What can hang from each mark
Z: L W
H: A L M X
M: H W
W: L
X: A M
A: H X
L: H W

Every row comes from one small tree of marks. The marks that hang from a mark follow it in brackets, in alphabetical order. Every link used is in the known rows. Which tree was each row made from?
In the rows, zero is written as 128.
Known rows
L[H[A[X] M] W]: [112 163 173 111 105 181 139 138 169 136 102 142 139 118 104 161  90 105
  66 180 186 118  98]
X[M[H[A] W]]: [ 95  92 162 163 107 197 142 136 146 116 151 109 143 119 128 171 123 117
  66 107 178 112 154]
X[A[H[L[W]]] M]: [ 86 172 135 125 113 158 105 137 157 155  98 150 124 104 123 173  98  99
  86 133 152  78 111]
M[H[A X] W[L]]: [ 87 103 121 121  48 185 155 149 141 171 162  95 146 127 147 157 123 137
  47  88 193 148 151]
Z[W[L[H[M X]]]]: [ 93 160 175 108  75 167 148 153 115 179  92 122 162 126  98 142  92 183
  62 127 118 169  73]
Z[L[H[A X]] W]: [138 146 133 123  61 155 136 123 112 189 150  87 165 172 108 114  83 146
  40  95 157 155  71]
A[X[M[H W]]]: [ 87 107 209 143 114 205 154 106 142 111 101 116 155 136 118 166 117 118
  97 132 173 116 152]
Z[L W]: [147 121 138 142  89 135 132 111 101 162 149  92 171 156 121 102 118 165
 108 124 109 146  98]
M[H]: [ 93 119 159 122 128 138 124 111 128 102 118 115 134 132 142 127 147 128
 106 114 125 115 144]
H[L X[M]]: [102 159 125 129 115 144 174 133 103 147  99 149 146 145  96 154 115 134
 108 104 115 135 125]
M[W[L[H[A[X]]]]]: [139 119 168 114  70 203 147 144 158 182 135 115 123 117 127 177  73 112
  75 138 212 117 124]
M[H W[L]]: [ 93  94 159 124  96 176 133 130 140 135 141 101 137 118 145 151 136 155
 101 114 157 121 159]
H[A L[W] M X]: [ 88 171  79 122  87 155 171 165 123 164 128 148 150 131  99 148 122 124
  59 134 156 160 117]
Z[W[L[H[A X[M]]]]]: [112 141 175 114  44 174 142 143 142 190 118 112 158 111 118 172  71 149
  40 108 151 134  73]
Z[W[L[H[A[X] M]]]]: [121 135 196 123  46 187 146 156 130 185  92 127 153  97 111 167  74 139
  44 166 146 140  78]
M[H[A] W]: [101  93 130 143 106 187 133 134 139 128 172  99 134 127 137 143 130 109
  67 105 194 131 156]
A[H[X[M[W[L]]]]]: [105 145 157 135  72 180 152 133 141 179 102 119 144 100 112 166  81 151
  72  95 166 132 126]
X[M[H W[L]]]: [ 89 101 193 143  97 189 142 131 147 125 121 113 145 107 133 176 125 163
 102 116 143 107 158]
Z[L]: [154 128 127 146 113 121 137 116 118 145 135 110 143 159 122 113 125 158
 130 121 107 128 128]
H[L X[A]]: [ 91 154  80 117 106 143 133 163 109 184 128 146 133 168 128 147 119 110
  96  96 137 143 122]
X[A[H] M[W]]: [101 127 149 163 120 192 102 151 155 157 118 129 127 108 122 178  82 112
  78 108 179 108 124]
Z[L[H W]]: [139 162 159 103 133 138 115  97 158 133 132 108 141 160 113 117 108 155
 116 143 147 101 103]
H[A[X] L[W]]: [123 152 111 103  79 156 154 126 142 163 136 139 134 129 128 153 114  78
  91 160 185 114 123]
A[H X[M[W]]]: [116 138 185 146 103 195 149 108 142 142  90 126 138 106 102 166  74 106
  90 133 185 117 127]

Which tree is each row?
[111 158 143 123  73 162 155 174 141 173  98 138 133 116 108 165  93 155
  46 119 135 145 104] => W[L[H[A M X]]]
[ 98 170 169 108 153 160 123 133 160 110 102 145 137 122  97 141 114 147
 102 162 146 122 101] => L[H[M] W]
[121 117 178 151 112 192 160 123 138 136 112 128 150 133 106 167  99 118
 118 141 177 128 136] => A[X[M[W]]]
[ 77 153 137 136 136 205 129 186 141 167 117 141 147 165  93 162  90 140
  62 108 181 164 108] => L[H[M[W] X[A]]]
[105 128  94 158  92 189 169 179 123 164 150 129 154 135  98 150 108 134
  53 110 181 189 129] => H[A M[W] X]
[ 85 151  96 143 122 181 190 170  89 156 126 144 155 155  73 142 119 152
  90 112 146 187 138] => H[L M[W] X]
[ 77 139 148 123 102 165 146 121 150 115 127 131 139 115 129 170 138 110
  74 130 151  87 143] => X[M[H[A L[W]]]]
[145 141 171 124 108 147 120 106 112 153 137  90 159 163 107 106  97 164
  93 121 120 129  81] => Z[L[H] W]
[109 169 115  82 103 154 126 131 169 154 143 121 135 143 123 139 101 105
  62 119 207 124  97] => L[H[A X] W]
[122 134 127 111  70 190 148 158 154 190 156 106 130 132 121 166  83 138
  53  97 204 143 118] => M[W[L[H[A X]]]]
[166 142 138 141 106 143 129 123 138 150 144 106 128 153 117 130  97 134
  81 116 140 106 113] => Z[L[H[A]]]
[120 129 169 132  66 172 130 170 130 173 120 122 143  90 114 159  91 162
  46 145 129 141  80] => Z[W[L[H[A M]]]]
[115 103 151 157  89 188 114 173 159 178 132 129 133 114 137 198 103 145
 109 123 155 111 136] => X[A M[W[L]]]
[ 79 162  92 139 112 154 149 188 100 177  97 163 146 158 103 155 121 131
  82 116 110 164 118] => H[L M X[A]]
[134 124 161 107  60 157 117 144 138 182 143 106 133 100 138 152  85 138
  60 129 155 120  82] => Z[W[L[H[A]]]]
[ 75 118 163 148 135 192 163 124 114 109 126 123 142 136 106 164 132 135
 102 108 142 111 162] => X[M[H[L] W]]
[118 155 195 137  99 158 140 102 138 137  59 136 133  98 111 160  81 101
  94 138 141 101 112] => A[H X[M]]
[111 120 182 137 111 201 105 168 172 168 118 131 124 122 126 204  80 145
  98 121 167  94 118] => X[A M[W[L[H]]]]
[125 130 221 121 100 206 153 128 164 152  88 125 138 119 102 189  70 141
 109 147 172 104 123] => A[X[M[W[L[H]]]]]
[149 157 123 129  88 144 145 127 132 171 137 103 140 173 109 126  90 138
  62  93 150 131 105] => Z[L[H[A X]]]
[ 76 181 116 128 120 159 113 164 140 162  97 157 127 106 112 159 108 113
  74 147 142 112 109] => X[A[H[L[W] M]]]
[153 151 134 114 105 148 117 111 165 148 155 103 138 151 125 129 103 131
  84 137 170  95 103] => Z[L[H[A] W]]
[124 173 169 126 136 152 131 124 149 123 108 123 154 152  90 125 111 176
 101 156 121 118 103] => Z[L[H[M] W]]
